Each row was made from one path, in order. Every step used is in the known rows, and no mark comes twice. Write each row's path.
Known rows
karo-bibik-nuza-kopu-musev: [-2.43 -1.76  2.95  4.36  2.58 -2.60  0.49  1.66  2.06 -0.34 -2.78 -6.69
  1.49  3.48  6.11  5.39  0.71  0.58  2.29]
loze-nozom-bibik-nuza-kopu-musev-rigiv: [ 0.83 -0.50  2.61  3.42  1.07  0.83  0.18  4.32  0.76 -1.61 -5.53 -5.15
  1.57  4.62  6.36  5.46  1.35 -0.21 -1.14]
loze-nozom-karo-bibik-nuza-kopu-musev: [-2.91  0.66  1.72  4.95  2.96 -1.94  1.31  1.05  2.31  0.68 -2.82 -6.01
  2.27  3.67  5.69  2.62  1.54  2.15 -1.86]
karo-bibik-nuza-loze-nozom: [ 1.30 -0.13  3.75  3.47  1.42 -1.87  1.36  0.76  4.02  1.17 -4.82 -7.05
  2.88  2.21  2.12  3.83  1.37  1.67  1.88]
rigiv-nuza: [ 3.36 -4.60  3.06  1.41  1.02 -7.15  0.72  1.60  1.51 -2.34 -3.08 -4.90
  1.16  0.62  6.53  1.22  3.34 -2.33  4.96]
nozom-bibik: [ 0.78 -5.71  4.77  1.24  1.28 -2.38  1.88  2.36  0.95 -2.55 -2.32 -5.67
  0.90  1.39  6.71  1.82  1.99 -2.13  3.62]
musev-rigiv-nuza-loze-nozom-bibik: [ 5.79 -0.90  3.44  2.22  0.08 -2.60 -0.26  3.41  4.07 -3.37 -6.03 -4.78
  1.52  1.97  4.76  3.00  3.37 -1.99  3.47]
kopu-nuza-loze-nozom-karo-bibik: [ 0.24 -1.54  5.85  1.99  1.03 -2.97  0.84  1.62  4.29  0.04 -2.52 -5.95
  3.39  1.55  4.54  3.08  1.40  2.48  1.85]
bozu-musev-rigiv-nuza-loze-nozom-karo-bibik: [ 3.05  0.85  1.28  4.38  1.00 -2.30 -1.58  3.70  4.28 -3.35 -4.20 -3.74
  1.81  3.40  4.27  2.78  4.04 -2.13  1.16]
nozom-bibik-nuza-kopu-musev-rigiv: [-1.26 -3.76  4.60  2.36  0.62  0.21 -0.30  3.34  0.61 -2.65 -3.79 -6.08
  0.31  4.63  8.24  5.90  0.13 -3.21  1.12]
musev-rigiv-nuza-loze-nozom-karo-bibik: [ 3.81  0.52  2.77  3.76  1.31 -4.15 -0.32  1.67  5.84 -2.16 -5.35 -5.21
  2.27  2.12  3.93  1.94  3.49 -0.51  2.75]
kopu-musev-rigiv: [ 0.27 -2.98  1.27  3.49  2.27 -3.32  2.91  5.00  3.74 -4.09  0.14 -0.81
  2.35  1.68  8.67  1.95  2.82 -0.13  2.56]
nozom-karo-bibik: [-3.18 -3.37  3.52  3.76  3.52 -5.26  2.31 -0.64  3.80 -0.42 -0.47 -6.21
  2.35  1.38  5.58 -0.57  2.02  0.39  1.91]
bibik-nozom: [ 0.13 -5.01  3.70  0.86  0.23 -2.11  3.12  4.73  1.67 -2.04 -2.12 -2.58
  3.17 -0.22  5.99  1.59  0.48  1.19 -0.13]
bozu-karo-bibik: [ 1.66 -4.60  4.84  3.96  2.55 -6.20  3.92 -0.10  4.09 -3.49 -0.49 -7.02
  3.00  1.40  4.41  2.18  0.99  2.63  2.16]
kopu-musev-rigiv-nuza-loze-nozom-karo: [ 1.81  0.33  1.99  3.65  1.37 -3.04  1.72  2.31  4.86 -3.49 -1.94 -2.57
  1.57  1.92  7.80  1.41  3.12 -0.31  1.46]
musev-rigiv-nuza-loze: [ 4.89 -2.51  2.88  2.17  0.56 -4.65  0.42  3.82  4.74 -3.44 -3.83 -3.82
  1.61  1.17  5.26  2.11  3.28 -2.47  4.91]
karo-bibik-nuza-kopu-musev-rigiv: [-1.75 -1.23  2.65  4.84  2.51 -2.33 -0.22  2.66  2.95 -1.05 -3.49 -6.01
  2.03  4.04  5.91  6.24  0.85  0.30  2.04]
rigiv-nuza-loze-nozom: [ 5.40 -1.08  3.00  1.45  0.31 -4.35  1.37  1.81  2.71 -1.38 -4.26 -5.46
  1.10  0.30  4.14  1.21  3.51 -0.82  4.11]
loze-nozom: [ 2.15 -2.30  0.87  2.84  2.21 -3.51  2.94  4.63  1.41 -0.61 -2.79 -3.20
  2.85  1.19  4.51  0.93  3.30  1.85  0.79]

Write each row's path
[ 2.75 -3.35  1.72  2.97  1.72 -5.21 -0.75  5.23  2.37 -3.77 -3.97 -4.09
  1.06  2.82  6.79  3.77  3.10 -2.76  4.46]  musev-rigiv-nuza-kopu
[-2.26  1.25  1.30  5.53  2.84 -1.66  0.47  2.15  3.20 -0.03 -3.71 -5.26
  2.56  4.29  5.58  3.26  1.68  1.93 -2.18]  loze-nozom-karo-bibik-nuza-kopu-musev-rigiv
[-0.35 -2.75  3.74  2.87  1.65 -2.61  1.82  2.43  3.19 -1.39 -3.35 -5.05
  3.37  0.44  4.32  2.95  0.87  2.85  1.39]  karo-bibik-nozom
[ 3.46 -3.18  0.76  3.02  0.74 -4.14 -1.26  5.99  2.28 -4.68 -3.13 -1.69
  1.69  3.05  6.35  3.03  4.16 -4.16  2.80]  bozu-musev-rigiv-nuza
[ 0.42 -1.49  4.04  1.87  0.19 -1.41  2.48  1.17  3.06  1.47 -3.37 -5.65
  2.36  2.17  3.71  1.54  0.64 -0.57 -0.90]  bibik-nuza-loze-nozom-karo
[ 0.80 -1.99  3.28  2.36  1.11  0.05  0.35  3.31 -0.48 -0.18 -5.68 -6.58
  1.30  3.96  5.01  4.51  1.11 -0.47 -0.62]  loze-nozom-bibik-nuza-kopu
[ 1.84 -2.14  3.64  1.98  0.53 -0.73  0.93  2.47  0.56 -0.17 -5.84 -5.90
  2.10  3.22  4.62  3.41  1.61 -0.12 -0.80]  loze-nozom-bibik-nuza
[ 1.94 -2.49  1.68  3.11  1.54 -4.69  1.13  3.60  3.58 -4.57 -1.51 -1.74
  1.70  2.01  8.93  2.39  3.16 -1.14  3.43]  kopu-musev-rigiv-nuza
[ 4.36 -3.18  3.90  0.87  0.16 -5.38  1.65  1.39  2.81 -2.16 -2.88 -5.66
  0.63 -0.08  5.25  0.99  3.03 -2.39  5.91]  rigiv-nuza-loze
[ 1.09 -4.22  6.44  0.62 -0.55 -0.06  1.42  1.18  1.81 -0.96 -4.09 -7.24
  0.82  2.24  5.27  3.38  0.31 -3.09  2.35]  nozom-bibik-nuza-loze
[ 0.88 -3.19  2.04  2.56  1.87 -5.32  0.27  2.78  0.21 -3.37 -1.60 -5.04
 -0.44  1.83  8.83  3.41  2.73 -2.29  4.79]  rigiv-nuza-kopu-musev
[ 2.01 -1.63  3.65  1.66 -0.02 -1.26  2.43  2.56  2.73  1.17 -3.87 -5.23
  2.42  1.90  3.26  2.77  0.96 -0.23  0.28]  bibik-nuza-loze-nozom
[ 1.42 -4.26  5.62  3.32  1.26 -4.35  3.96  0.56  4.24 -3.78 -1.76 -6.56
  3.72  0.88  4.31  2.87 -0.42  3.86 -0.15]  bozu-karo-bibik-nozom
[ 0.91  0.30  3.09  3.30  2.11 -1.68  3.63  1.20  4.62  0.34 -1.93 -5.90
  2.25  0.59  2.91 -0.16  2.59  1.97  1.48]  nuza-loze-nozom-karo-bibik
[-1.02 -0.44  2.43  4.13  2.34 -3.30  1.42  0.29  2.97  1.67 -4.11 -6.08
  3.31  2.86  3.74  1.21  1.89  2.00 -1.82]  loze-nozom-karo-bibik-nuza
